Every row comes from one small tree of marks. The marks that hang from a mark follow it in brackets, in alphabetical order. Every link used is in the known rows. Which tree was each row made from?
Known rows
paluti{konu{lenur tikupum}}:  -2.9  18.2  -7.2 -19.5  -0.3 -11.1  12.3  -2.2  -2.9 -21.3 -16.2   3.3   5.6  42.2  -4.3   1.6 -10.3  41.8 -29.1 -17.8   6.4
tikupum{tufol{meluta}}:  18.7 -10.4  20.2 -19.4  -4.8  10.4  11.8   6.2   3.5  -3.0   5.8   4.1  -1.1  14.4  -0.6  -8.1   4.7  -7.6  20.2  10.5   1.4
tikupum{tufol{meluta{konu{fazuz}}}}:  16.1 -17.9  25.0  -9.3   3.2   2.4  13.7   0.4  -0.5 -11.1  -2.0   9.4  -3.1  35.2  -2.7  -5.4   9.8   2.1   7.4   2.3  -8.5
tufol{meluta tikupum}:  26.5   3.8  30.8 -26.8   5.5  -1.9  13.5  12.8  -0.9  -1.3  -4.0   7.8  -1.5  20.9  -6.3  -9.0  -1.2   2.7  -6.9   6.7   5.0
konu{lenur meluta}:   2.1   3.5 -10.2 -12.5   9.4   5.4  12.7   0.2  -3.6 -17.2  -4.2  -4.2   0.3  27.0  -3.1  14.9  -0.1   2.2 -14.1 -19.1   7.9
konu{lenur paluti}:   6.6   5.3 -11.6   0.6   4.1  -2.0   9.7   9.3  -7.8 -15.0 -11.4  -1.5  -3.6  27.5  -0.8   7.8  -2.2   6.3 -15.4 -22.7   5.1
tufol{meluta{konu} tikupum}:  26.1   4.4  32.1 -36.3   7.5  -9.3  17.2  11.5   1.5   2.0  -6.2  20.0   1.0  34.2  -7.8 -15.4   0.7  21.5 -14.9  10.6  -2.6
fazuz{konu}:   5.0 -12.2   0.3 -19.9  -2.6   0.0  -1.6  11.1   0.0   6.0   2.0   9.0  -2.8  13.2  -1.0  -5.7   2.1   5.7 -15.2   4.2  -1.7
paluti{konu{fazuz lenur meluta tikupum}}:  -6.9   8.2  -7.6   2.4  14.5  -6.2  18.4 -13.2  -7.9 -37.6 -28.4  -6.5   2.2  55.7  -4.9  19.1  -3.4  39.1 -35.4 -39.4   9.7
konu{lenur paluti tikupum{tufol}}:   9.9   0.9  -2.3 -24.9   2.1   5.3  26.1   0.5  -6.0 -25.8  -9.2  -4.9   1.0  51.3   0.9   0.9   0.2   6.1 -10.4 -20.0   8.0
paluti{konu}:  -7.5   6.2  -5.7  -3.6  -3.1  -8.4  -4.1   0.2   0.6   1.5 -12.7   5.9   3.0   4.3   0.6  -2.0  -3.1  31.4 -12.6   0.5   2.0
meluta{konu{fazuz lenur paluti}}:   5.8  -1.3  -8.2   9.6  12.2 -12.3  14.2   2.8 -10.8 -22.7 -20.7   6.4  -6.3  49.1  -2.9   9.5   2.5  15.0 -28.3 -34.8  -4.3
konu{fazuz lenur tikupum{tufol{meluta}}}:  21.2  -5.1  23.6 -15.2   7.7   8.0  28.4  -1.1  -4.8 -36.4  -5.8  -4.5  -3.4  58.3  -4.5   3.8  -0.6  -4.8  -1.6 -20.1   2.5
tufol{meluta{konu{fazuz}} tikupum}:  23.2  -3.6  34.2 -17.6  14.2  -9.8  17.6   7.7  -3.2  -9.4 -13.5  14.9  -5.3  39.5  -8.5  -7.3   4.0  13.7 -15.1  -2.6  -4.1
konu{fazuz lenur meluta paluti tikupum}:   3.6   2.8  -6.3  16.3  22.8  -0.1  25.4 -11.9 -14.6 -43.6 -25.7 -11.1  -3.8  64.2  -2.6  22.7   2.7  13.2 -27.1 -52.8   9.3
meluta{konu{fazuz paluti tikupum{tufol}}}:   3.7 -11.7   7.0  -3.3  10.0  -1.0  22.6 -11.4  -6.7 -23.2 -17.9   4.1  -1.8  56.7   1.9   0.9  10.0  16.4 -10.2 -21.6  -4.2
lenur{konu{fazuz meluta paluti tikupum}}:  -0.8  -1.2 -12.3  20.9  24.0  -3.0  17.5 -12.1  -8.5 -32.8 -27.4 -19.5  -9.9  55.3   1.7  22.0   5.7  38.9 -21.0 -32.5   4.0
tikupum{tufol{meluta{konu{lenur paluti}}}}:  22.9  -1.7  10.6 -27.6   1.1  -0.6  24.7  13.4  -4.1 -14.8  -6.8  13.6  -1.7  58.2  -4.7  -6.2   4.5  16.3  -6.6  -8.9  -1.1
meluta{konu{fazuz lenur paluti tikupum}}:   5.8   6.9   0.5   9.0  14.9 -13.7  22.8  -6.0 -11.0 -34.7 -24.5   2.6  -2.7  69.9  -3.8   8.3  -0.4  27.9 -34.6 -40.5  -3.9
fazuz{konu{lenur}}:   8.8  -6.1  -6.3 -29.7  -0.5   0.1   7.1  17.0  -1.8  -4.6  -0.6   8.2  -2.5  29.2  -4.3  -2.2  -2.9  -0.3 -27.4  -6.8   0.3

Which tree is each row?
  6.0 -16.6  10.1 -41.6  -4.1  11.7  14.5   1.5   1.6  -5.1   3.9   6.0   1.3  37.7   0.8 -12.2   5.1   6.0  -9.3   5.6   1.2 : fazuz{konu{tikupum{tufol}}}
  7.0  -2.2  -7.2 -20.6  10.3  13.1  33.4  -7.3  -6.9 -32.1 -11.5  -8.5   1.2  60.3   0.1  10.5   5.3   8.9 -12.8 -28.4  12.7 : konu{lenur meluta paluti tikupum{tufol}}
 16.3  -9.6  17.4 -12.8  10.2   3.1  19.3   3.5   0.1 -25.5  -8.2 -11.5  -9.5  48.9   0.2   4.6   3.6  18.6   2.0   0.9  -0.7 : lenur{konu{fazuz tikupum{tufol{meluta}}}}
  1.5   6.0   3.0  -4.4  10.5 -11.5  21.1  -7.6  -6.7 -30.4 -12.6   3.4   0.3  56.7  -7.5   5.3  -3.9  21.1 -32.3 -28.5  -5.9 : meluta{konu{fazuz lenur tikupum}}
  2.7  -4.6  -1.1  -0.1  10.3 -10.6  12.3   2.6  -4.7 -18.7 -11.8   4.3  -3.5  35.4  -5.0   8.7  -0.4   6.7 -23.8 -21.2  -7.9 : meluta{konu{fazuz lenur}}
  8.5   0.0  -9.0 -21.0  11.2   2.4  21.8   4.7 -10.0 -28.1 -15.0   2.4  -0.9  72.1  -3.8   7.8   1.3  29.3 -40.2 -36.5   8.5 : fazuz{konu{lenur meluta paluti tikupum}}
 10.5   2.5  -4.5 -22.9   4.1  -3.5  18.9  10.4  -8.4 -21.8 -12.9   7.1  -3.0  63.1  -3.5  -0.6  -3.1  23.2 -37.1 -26.7   4.9 : fazuz{konu{lenur paluti tikupum}}
  1.3  -5.1 -13.1  21.8  15.2  -8.3   5.5   8.5  -5.6 -15.4 -22.5 -13.6 -14.5  23.8   3.1  16.2   5.2  24.5 -15.8 -16.8  -2.3 : lenur{konu{fazuz paluti}}
  1.8 -11.2   0.9 -17.6  17.4  14.7  29.6 -12.3  -5.9 -38.6  -9.2 -12.8  -1.0  55.2  -2.2  19.3   5.2  -4.1  -9.8 -29.9   8.5 : konu{fazuz lenur meluta tikupum{tufol}}
  0.7   6.6 -15.6   2.3  15.8  -3.8  18.0  -5.4  -4.2 -21.2 -19.8 -13.8  -3.9  49.1   1.6  13.5   3.5  48.2 -20.8 -19.6   6.2 : lenur{konu{meluta paluti tikupum}}
 17.4   4.6  23.6  21.4  11.7 -13.3  17.1  -5.5 -10.0 -28.3 -22.3   9.2  -3.1  65.0  -5.7  -1.6   2.9  34.7 -16.5 -27.4  -6.7 : tufol{meluta{konu{fazuz paluti tikupum}}}
 19.0  13.7  19.9   3.6   2.5 -11.5  16.0  -0.8  -5.4 -17.4 -12.7  13.9   1.1  60.8  -5.3 -10.8   0.6  45.7 -13.5 -13.7  -3.7 : tufol{meluta{konu{paluti tikupum}}}
 18.9  16.3  16.7 -20.5   1.8 -10.2  20.6   1.4  -2.3 -23.2  -4.9  13.4   4.3  62.3  -9.7  -7.8  -6.8  33.1 -23.2 -12.9  -3.7 : tufol{meluta{konu{lenur tikupum}}}
 -1.0  -6.8  -7.8   6.6  17.8   3.5  15.1  -5.2  -8.2 -27.5 -12.1  -9.5  -5.3  28.9  -2.8  22.6   2.7  -5.9 -17.8 -32.8   6.6 : konu{fazuz lenur meluta}
  3.2   9.7 -11.9   0.9   9.1  -8.9  12.1   1.5  -2.9 -15.8 -17.5 -11.1  -5.7  40.1   1.5   3.6  -1.4  42.2 -20.5 -10.4   1.5 : lenur{konu{paluti tikupum}}
  0.2 -12.4  13.1 -14.8   6.4   1.9  20.7 -12.7  -0.9 -18.8  -7.3   4.8   1.7  40.7  -0.1  -1.9   7.3  11.8  -5.8 -10.1  -6.3 : meluta{konu{fazuz tikupum{tufol}}}
 19.5  -8.3  17.6 -14.3  -1.3   0.8  14.8   7.3  -2.4  -5.0  -5.3  14.9  -0.9  43.0   0.1 -11.4   9.1  17.5   7.3   1.8  -3.7 : tikupum{tufol{meluta{konu{paluti}}}}
  0.6  -5.1   2.3 -18.5   7.0   4.8  10.2  -4.1  -1.9 -12.8  -4.3   3.9   1.4  44.7  -2.9   0.7   4.4  22.1 -21.8 -12.8   3.1 : fazuz{konu{meluta tikupum}}
 18.5  -2.2  27.5 -20.9  -2.1  10.3  17.4  -3.0   1.6 -15.1   3.5   1.1   2.6  36.8  -1.7  -9.8   2.2   6.0  13.3   5.3   3.2 : konu{tikupum{tufol{meluta}}}
 -4.2  -5.0   6.3  19.6  16.4   2.8  14.4 -19.8  -6.0 -28.2 -13.4 -11.7  -0.8  36.0  -1.4  15.8   4.0   8.2 -11.1 -29.0   3.3 : konu{fazuz meluta tikupum}
  9.3 -15.2   3.8 -31.5  -0.7   9.0  17.8   4.7  -3.1 -10.2  -6.2   5.6  -1.0  47.5   3.7  -9.2   7.9  12.1 -11.9  -5.7   2.6 : fazuz{konu{paluti tikupum{tufol}}}
 -0.2   3.0  -9.2  19.0  16.7 -10.6  15.0  -2.5  -7.8 -28.2 -25.6 -15.5 -11.5  45.4   1.7  12.7   0.8  33.9 -20.7 -24.0  -0.2 : lenur{konu{fazuz paluti tikupum}}
 28.0   2.1  28.5 -28.5  17.6  -9.7  23.7  14.3  -6.0 -20.8 -14.3  13.6  -4.9  55.7 -11.1  -1.7  -1.5  12.8 -29.9 -14.9  -2.2 : tufol{meluta{konu{fazuz lenur}} tikupum}
